Each row was made from one small tree. Brackets hold a mark, then the marks that hang from it, in alphabetical order. Every link used is in the known rows. Write each row's tree.
Known rows
[fenulo [mesi samora sopup]]: -1.38 -3.30 -0.26 -1.17  0.37  0.32 -0.45 -0.15 -0.51  2.22 -0.33  2.58  0.70  0.40 -1.81  0.65 -0.13 -0.08 -0.24  0.05 -0.38 -0.15  0.22  1.67 -0.58  1.34 -0.69
[zegezun fenulo turodu]: -2.01 -3.77 -1.62  0.32 -0.35 -1.63 -1.01  1.44  1.03 -0.23 -0.04 -0.98  0.08 -0.60  0.31 -0.14  0.19 -1.45  1.61  0.73 -0.15 -0.68  1.37 -1.09 -2.06  1.55 -1.06
[sopup [mesi fenulo samora] nidon]: -0.92 -1.23 -0.62  0.02  0.77 -2.39 -0.48 -0.41  0.33  1.30  1.50 -0.73 -0.51  0.34 -0.61  1.63 -0.95  1.16  0.57  0.85 -1.56 -0.62 -0.10  1.37 -0.55  2.97  0.19
[fenulo mesi]: -0.91 -2.02  0.26 -0.59  0.54  0.41  0.64  0.12  0.44  0.75  0.05  1.45  0.63  1.66 -0.10  0.06 -1.19 -0.54 -0.20 -0.05 -0.23 -0.27 -0.95  1.83 -0.17  0.18 -0.25
[nidon [sopup [mesi fenulo samora]]]: -0.71 -1.67 -0.18 -0.46  1.09 -1.24 -1.15 -0.92  0.38  2.36  0.48  0.54 -0.17 -1.17 -0.37  1.24  0.18  0.48 -0.17  1.47 -1.53  1.00  0.32  1.35 -1.52  0.35 -0.14
[turodu nozi [zegezun fenulo]]: -0.66  1.72 -1.85 -1.74  0.74 -1.50 -1.79  0.95 -0.74 -0.34  0.38  1.10 -1.44  0.18  0.49  0.51 -1.63 -1.86  2.54  1.51 -0.79  0.47  0.73  1.58  1.36 -2.91  1.79
[zegezun fenulo mesi [turodu nozi]]: -3.45 -5.80 -2.10 -0.59  0.98 -1.90 -1.33  1.95  1.44 -0.14 -0.04  1.49 -0.53  0.31  0.16 -0.48 -0.65 -1.39  2.17  1.16 -0.31 -1.64  1.02  1.10 -1.81  1.28 -0.89
[samora [mesi fenulo]]:  0.69  0.01 -0.87 -0.45  0.47 -1.01  0.63  0.46 -0.37 -0.76  0.32  1.01  0.87  0.17 -0.52  0.93 -1.11  1.09  0.23  0.16 -0.49  0.03  1.93 -0.11 -0.60 -0.23 -0.59
[sopup [mesi samora] nidon]: -0.76  0.06 -0.11 -0.10  0.56 -2.02 -0.83 -0.59  0.74  0.56  1.86 -0.45  0.10  0.91 -0.07  0.95 -0.58  1.05  0.56  0.52 -1.30 -1.11 -0.96  1.79 -0.63  2.50  0.33
[nozi [turodu [zegezun fenulo mesi]]]: -2.42 -2.55 -0.77 -0.51  0.00 -1.24 -0.96  1.26  1.39 -0.32  0.02 -0.34 -0.62  0.85  1.02  0.24 -0.36 -1.57  1.45 -0.03 -0.54 -2.42  0.07  1.53 -1.56  0.77  0.57
[turodu nozi [zegezun [fenulo mesi]]]: -1.11  0.58 -1.76 -2.01  1.00 -1.31 -1.41  1.03 -0.45 -0.03  0.39  1.80 -1.16  1.00  0.45  0.54 -2.18 -2.16  2.48  1.49 -0.96  0.31  0.30  2.47  1.31 -2.76  1.65
[samora [mesi fenulo [sopup nidon]]]: -0.48 -0.55 -0.64 -0.57  0.48 -2.01 -0.24  0.78 -0.92 -0.79  1.10  2.24  0.73 -0.76 -1.16  1.92 -1.29  1.69  0.10 -0.22 -0.55  0.63  2.34  0.00 -0.04  2.02 -0.32
[nidon [sopup mesi]]: -0.98 -0.71  0.54 -0.28  0.93 -1.14 -1.14 -0.77  0.73  1.03  1.19  0.73  0.21 -0.58  0.65  0.96 -0.10  0.57 -0.03  0.97 -1.32  0.81 -0.68  1.84 -1.22  0.17  0.22
[zegezun fenulo [mesi samora] [turodu nozi]]: -3.00 -6.07 -2.66 -0.91  1.02 -1.75 -1.68  1.57  1.33  0.99 -0.70  1.27 -0.52  0.06 -0.54 -0.66  0.16 -1.60  2.15  1.52 -0.39 -1.92  1.58  0.94 -2.28  1.08 -1.30
[samora [mesi [sopup nidon]]]: -0.36  0.59 -0.19 -0.64  0.36 -1.62 -0.52  0.61 -0.48 -1.48  1.55  2.44  1.36 -0.19 -0.64  1.29 -0.88  1.68  0.12 -0.55 -0.33  0.16  1.44  0.53 -0.18  1.46 -0.22
[sopup [mesi fenulo]]: -0.81 -1.58 -0.37  0.19  0.10 -1.02 -0.31 -0.37 -0.19  0.90  1.18 -0.54 -0.42  0.27 -0.67  1.17 -0.72  1.27  0.82  0.58 -1.34 -0.71 -0.16  1.40 -0.87  1.51 -0.05
[zegezun fenulo [mesi samora [sopup nidon]] turodu]: -4.29 -8.02 -2.06 -0.39  0.79 -2.44 -1.87  1.76  1.11  1.18  0.25  1.55  0.07 -0.79 -1.48  0.32  0.61 -0.93  1.38  0.84 -0.42 -1.84  1.50  0.39 -2.46  4.28 -1.63
[mesi sopup]: -1.28 -1.28  0.01 -0.39 -0.37 -0.27 -1.31  0.25 -1.29  0.48  0.46  1.90 -0.06 -1.46 -1.56  1.06  0.48  0.85 -0.08 -0.42 -0.10  0.44  0.90  0.15  0.20  2.02 -0.05
[nozi turodu]: -0.98 -0.73  0.11  0.15 -0.79 -0.38 -0.51  0.59  1.22 -0.35 -0.67 -0.54 -0.30  0.21  1.10  0.27  0.19 -0.41  0.31 -0.79  0.09 -1.69  0.41  0.43 -1.68  1.37  0.13
[zegezun [mesi fenulo samora [sopup nidon]] turodu]: -2.98 -7.28 -1.57 -0.51  0.47 -1.70 -0.97  1.08  0.78  2.11 -0.02  2.61 -1.15 -1.13 -1.37  0.78  0.19 -0.18  0.31  0.39 -0.69 -1.05  2.19  0.94 -1.83  4.09 -1.30
[nozi [turodu [zegezun fenulo [mesi [sopup nidon]]]]]: -3.03 -2.81 -0.67 -0.57  0.05 -1.89 -1.40  1.52  1.15 -0.38  0.47  0.41 -0.67  0.45  0.77  0.85 -0.54 -1.34  1.30 -0.21 -0.58 -2.07  0.22  1.65 -1.22  1.98  0.71

Write each row's tree
-2.55 -4.15 -0.99 -0.58  0.98 -1.38 -0.97  0.84 -0.13  1.09  0.07  0.39  1.06  0.09 -1.75  0.80 -0.33 -0.80  0.79  0.78 -0.33 -0.22  0.26  0.16 -0.63  2.27 -0.74
[zegezun [fenulo [mesi samora [sopup nidon]]]]
-1.70 -1.53 -0.37 -0.59 -0.23 -0.70 -0.67  0.84  1.46 -0.17  0.05  0.43 -0.94  0.96  1.38  0.16 -0.40 -1.28  0.90 -0.41 -0.52 -2.20 -0.01  2.09 -1.27  0.34  0.78
[nozi [turodu [zegezun mesi]]]
-2.18 -5.10 -1.63 -0.67  0.56 -1.15 -0.44  1.30  1.13  0.81 -0.48  2.53 -1.77 -0.07  0.33  0.05 -1.05 -0.68  1.11  0.68 -0.58 -0.93  1.67  1.73 -1.14  0.98 -0.55
[zegezun [mesi fenulo] [turodu nozi]]
-0.79 -3.32 -1.42 -0.72 -0.03 -0.59 -1.38 -0.09 -1.94  3.14 -1.11  1.45 -0.83 -2.64 -3.38  1.72  1.01  0.67 -0.16  0.61 -0.58  0.84  3.01 -0.77 -0.41  2.44 -0.80
[mesi fenulo samora sopup]
-1.13 -3.05 -1.24 -0.55  0.32 -1.67 -1.21  0.17 -1.50  2.66 -0.54  1.35 -0.95 -2.43 -2.87  2.18  0.32  0.66 -0.33  0.53 -0.64  1.02  2.62 -0.64  0.17  3.72 -0.37
[mesi fenulo samora [sopup nidon]]
-2.10 -3.80 -1.17 -0.78  0.40 -0.82 -0.74  1.10  1.47  0.06 -0.01  2.73 -1.17  0.54  0.82 -0.57 -0.70 -0.67  1.19  0.36 -0.28 -1.38  0.82  2.15 -1.27  0.50 -0.44
[zegezun mesi [turodu nozi]]
-2.00 -1.67 -0.69 -0.60 -0.34 -1.10 -0.81  1.15  1.17 -0.23 -0.05 -0.40 -0.42  1.00  1.12  0.50 -0.71 -1.86  1.35 -0.04 -0.61 -1.72  0.14  1.46 -1.40  0.47  0.67
[nozi [turodu [zegezun [fenulo mesi]]]]
-1.68 -2.90 -0.10 -1.10  0.60 -0.43 -0.44  0.06 -0.21  1.85  0.10  2.72  0.57  0.57 -1.43  1.03 -0.60 -0.03 -0.34 -0.01 -0.44  0.14 -0.03  1.77 -0.17  2.20 -0.43
[fenulo [mesi samora [sopup nidon]]]
-4.66 -6.41 -1.92 -0.78  0.98 -2.86 -2.21  2.34  0.85 -0.10  0.71  2.63 -0.65 -0.63 -0.45  0.63 -0.71 -0.87  2.06  0.75 -0.38 -1.29  1.42  1.33 -1.35  3.42 -0.62
[zegezun fenulo [mesi [sopup nidon]] [turodu nozi]]
-1.74 -2.20 -0.57 -0.59 -0.16 -0.83 -0.61  0.94  1.25  0.15 -0.13  0.29 -1.18  0.71  1.10  0.48 -0.68 -1.25  0.88 -0.25 -0.65 -2.06  0.45  1.88 -1.24  0.66  0.70
[nozi [turodu [zegezun [mesi fenulo]]]]
-2.09 -2.74  0.39 -0.75  0.54 -0.57 -0.06  0.45 -0.13  0.71  0.74  2.68  0.49  0.77 -0.75  1.14 -1.34  0.10 -0.34 -0.39 -0.36  0.25 -0.58  1.96  0.32  2.36  0.00
[fenulo [mesi [sopup nidon]]]
-0.33 -1.78 -0.92 -0.15  0.17 -0.81 -0.58 -0.77 -0.30  2.05  0.57 -0.54 -0.33 -0.02 -1.43  0.91  0.01  1.06  0.76  0.96 -1.44 -0.99  0.45  1.18 -1.35  1.35 -0.40
[sopup [mesi fenulo samora]]
-1.33 -1.01 -0.09  0.37  0.65 -2.52 -0.08  0.00  0.39  0.21  2.02 -0.62 -0.54  0.54  0.15  1.86 -1.71  1.24  0.62  0.45 -1.41 -0.37 -0.65  1.55 -0.03  3.19  0.61
[sopup [mesi fenulo] nidon]
-1.82 -2.49 -2.04 -0.34 -0.11 -1.82 -1.70  1.59  0.64 -0.38 -0.29  0.08 -0.61 -0.63  0.55  0.01 -0.40 -1.45  2.20  1.09 -0.21 -0.41  1.79 -0.30 -1.40  0.44 -0.45
[zegezun fenulo [turodu nozi]]
-0.22 -0.92 -0.79 -0.67  0.25 -1.23 -0.20  0.60 -1.21 -0.44  0.65  2.33  0.78 -0.89 -1.58  1.59 -0.77  1.61  0.23 -0.18 -0.54  0.35  2.57 -0.07 -0.49  1.13 -0.64
[samora [mesi fenulo sopup]]
-1.03 -1.05 -0.58 -0.70  0.11 -1.11 -1.63 -0.06 -0.91  1.62  0.08  1.73 -0.10 -1.60 -1.96  1.23  0.84  0.64 -0.25  0.04 -0.29  0.42  1.33 -0.01  0.01  2.93 -0.21
[mesi samora [sopup nidon]]
-2.14 -2.05 -0.35 -0.72 -0.38 -0.81 -1.11  0.92  0.99 -0.07  0.22  1.05 -0.93  0.49  0.90  0.53 -0.23 -0.96  0.83 -0.54 -0.52 -2.00  0.25  2.14 -1.27  1.10  0.77
[nozi [turodu [zegezun [mesi sopup]]]]
-2.48 -4.04 -1.92 -0.73  0.25 -1.51 -1.13  1.65  0.99  0.10 -0.30  1.04 -0.16  0.52  0.44  0.08 -1.27 -1.79  2.11  1.04 -0.38 -0.49  1.25  0.84 -1.48  0.68 -0.66
[zegezun [fenulo mesi] [turodu nozi]]
-2.41 -3.28 -1.64 -1.35  0.98 -1.24 -1.36  0.81 -0.39  1.13  0.60  1.41 -0.44 -0.02 -1.31  0.34 -0.09 -1.38  1.49  1.13 -0.90 -1.12  0.33  1.51 -0.20 -0.03  0.31
[turodu [zegezun fenulo [mesi samora sopup]]]
-0.87 -0.17 -1.64 -2.00  1.20 -1.05 -0.94  0.74 -0.47  0.50  0.27  2.82 -2.31  0.60  0.28  0.52 -2.01 -1.29  1.74  1.23 -1.03 -0.01  0.63  3.07  1.53 -2.53  1.69
[turodu nozi [zegezun [mesi fenulo]]]
-1.59  0.20 -1.72 -2.16  0.83 -1.44 -1.83  1.05 -0.92  0.14  0.50  2.51 -1.15  0.49 -0.07  0.95 -2.01 -1.80  2.42  1.35 -1.00  0.44  0.56  2.54  1.42 -2.15  1.64
[turodu nozi [zegezun [fenulo [mesi sopup]]]]
-1.56 -0.88 -0.75 -0.38 -0.54 -1.19 -1.11  1.08  1.05 -0.45 -0.21 -0.88 -0.62  0.42  1.18  0.50 -0.31 -1.68  1.43 -0.01 -0.49 -1.67  0.44  0.85 -1.35  0.40  0.76
[nozi [turodu [zegezun fenulo]]]
-1.19 -0.90 -2.02 -2.38  1.12 -1.01 -1.80  0.60 -1.12  1.51  0.03  3.66 -2.29 -0.27 -0.91  0.93 -1.28 -1.02  1.73  1.29 -1.12  0.00  1.44  2.97  1.25 -1.69  1.46
[turodu nozi [zegezun [mesi fenulo samora sopup]]]
-2.21 -2.56 -0.54 -0.69 -0.32 -0.97 -0.95  1.02  0.76  0.32 -0.05  1.01 -1.22  0.17  0.57  0.86 -0.40 -0.96  0.82 -0.38 -0.65 -1.86  0.73  1.87 -1.21  1.32  0.68
[nozi [turodu [zegezun [mesi fenulo sopup]]]]
-2.16 -4.09 -2.26 -0.98  0.30 -1.48 -1.37  1.40  0.96  0.92 -0.78  0.98 -0.15  0.40 -0.02 -0.06 -0.72 -1.90  2.05  1.31 -0.46 -0.64  1.55  0.80 -1.81  0.55 -0.89
[zegezun [fenulo [mesi samora]] [turodu nozi]]
-1.54 -0.89 -2.29 -2.16  1.53 -1.43 -1.79  0.92 -0.28  0.60  0.09  1.99 -1.33  0.63 -0.28  0.05 -1.14 -1.90  2.47  1.82 -0.91 -0.73  0.57  2.49  0.69 -2.54  1.20
[turodu nozi [zegezun fenulo [mesi samora]]]
-1.72 -2.66 -0.95 -1.20  0.71 -0.83 -0.59  0.67 -0.53  0.94  0.82  2.37 -1.36 -0.06 -0.76  0.79 -0.97 -0.81  0.79  0.56 -1.01 -0.37  0.44  2.05  0.66 -0.06  0.82
[turodu [zegezun [mesi fenulo sopup]]]
-1.96 -1.58 -1.01 -1.15  0.71 -1.60 -0.98  0.96 -0.21  0.15  1.21  0.84 -0.27  0.65 -0.16  0.92 -1.47 -1.68  1.41  0.81 -0.94  0.06 -0.34  1.60  0.68  0.01  0.98
[turodu [zegezun [fenulo [mesi [sopup nidon]]]]]
-2.70 -1.05 -1.81 -2.06  1.48 -2.26 -2.10  1.43 -0.59 -0.18  0.99  2.97 -1.41  0.18 -0.19  0.91 -1.81 -1.40  2.38  1.31 -0.95 -0.18  0.38  2.74  1.45 -0.84  1.64
[turodu nozi [zegezun fenulo [mesi [sopup nidon]]]]
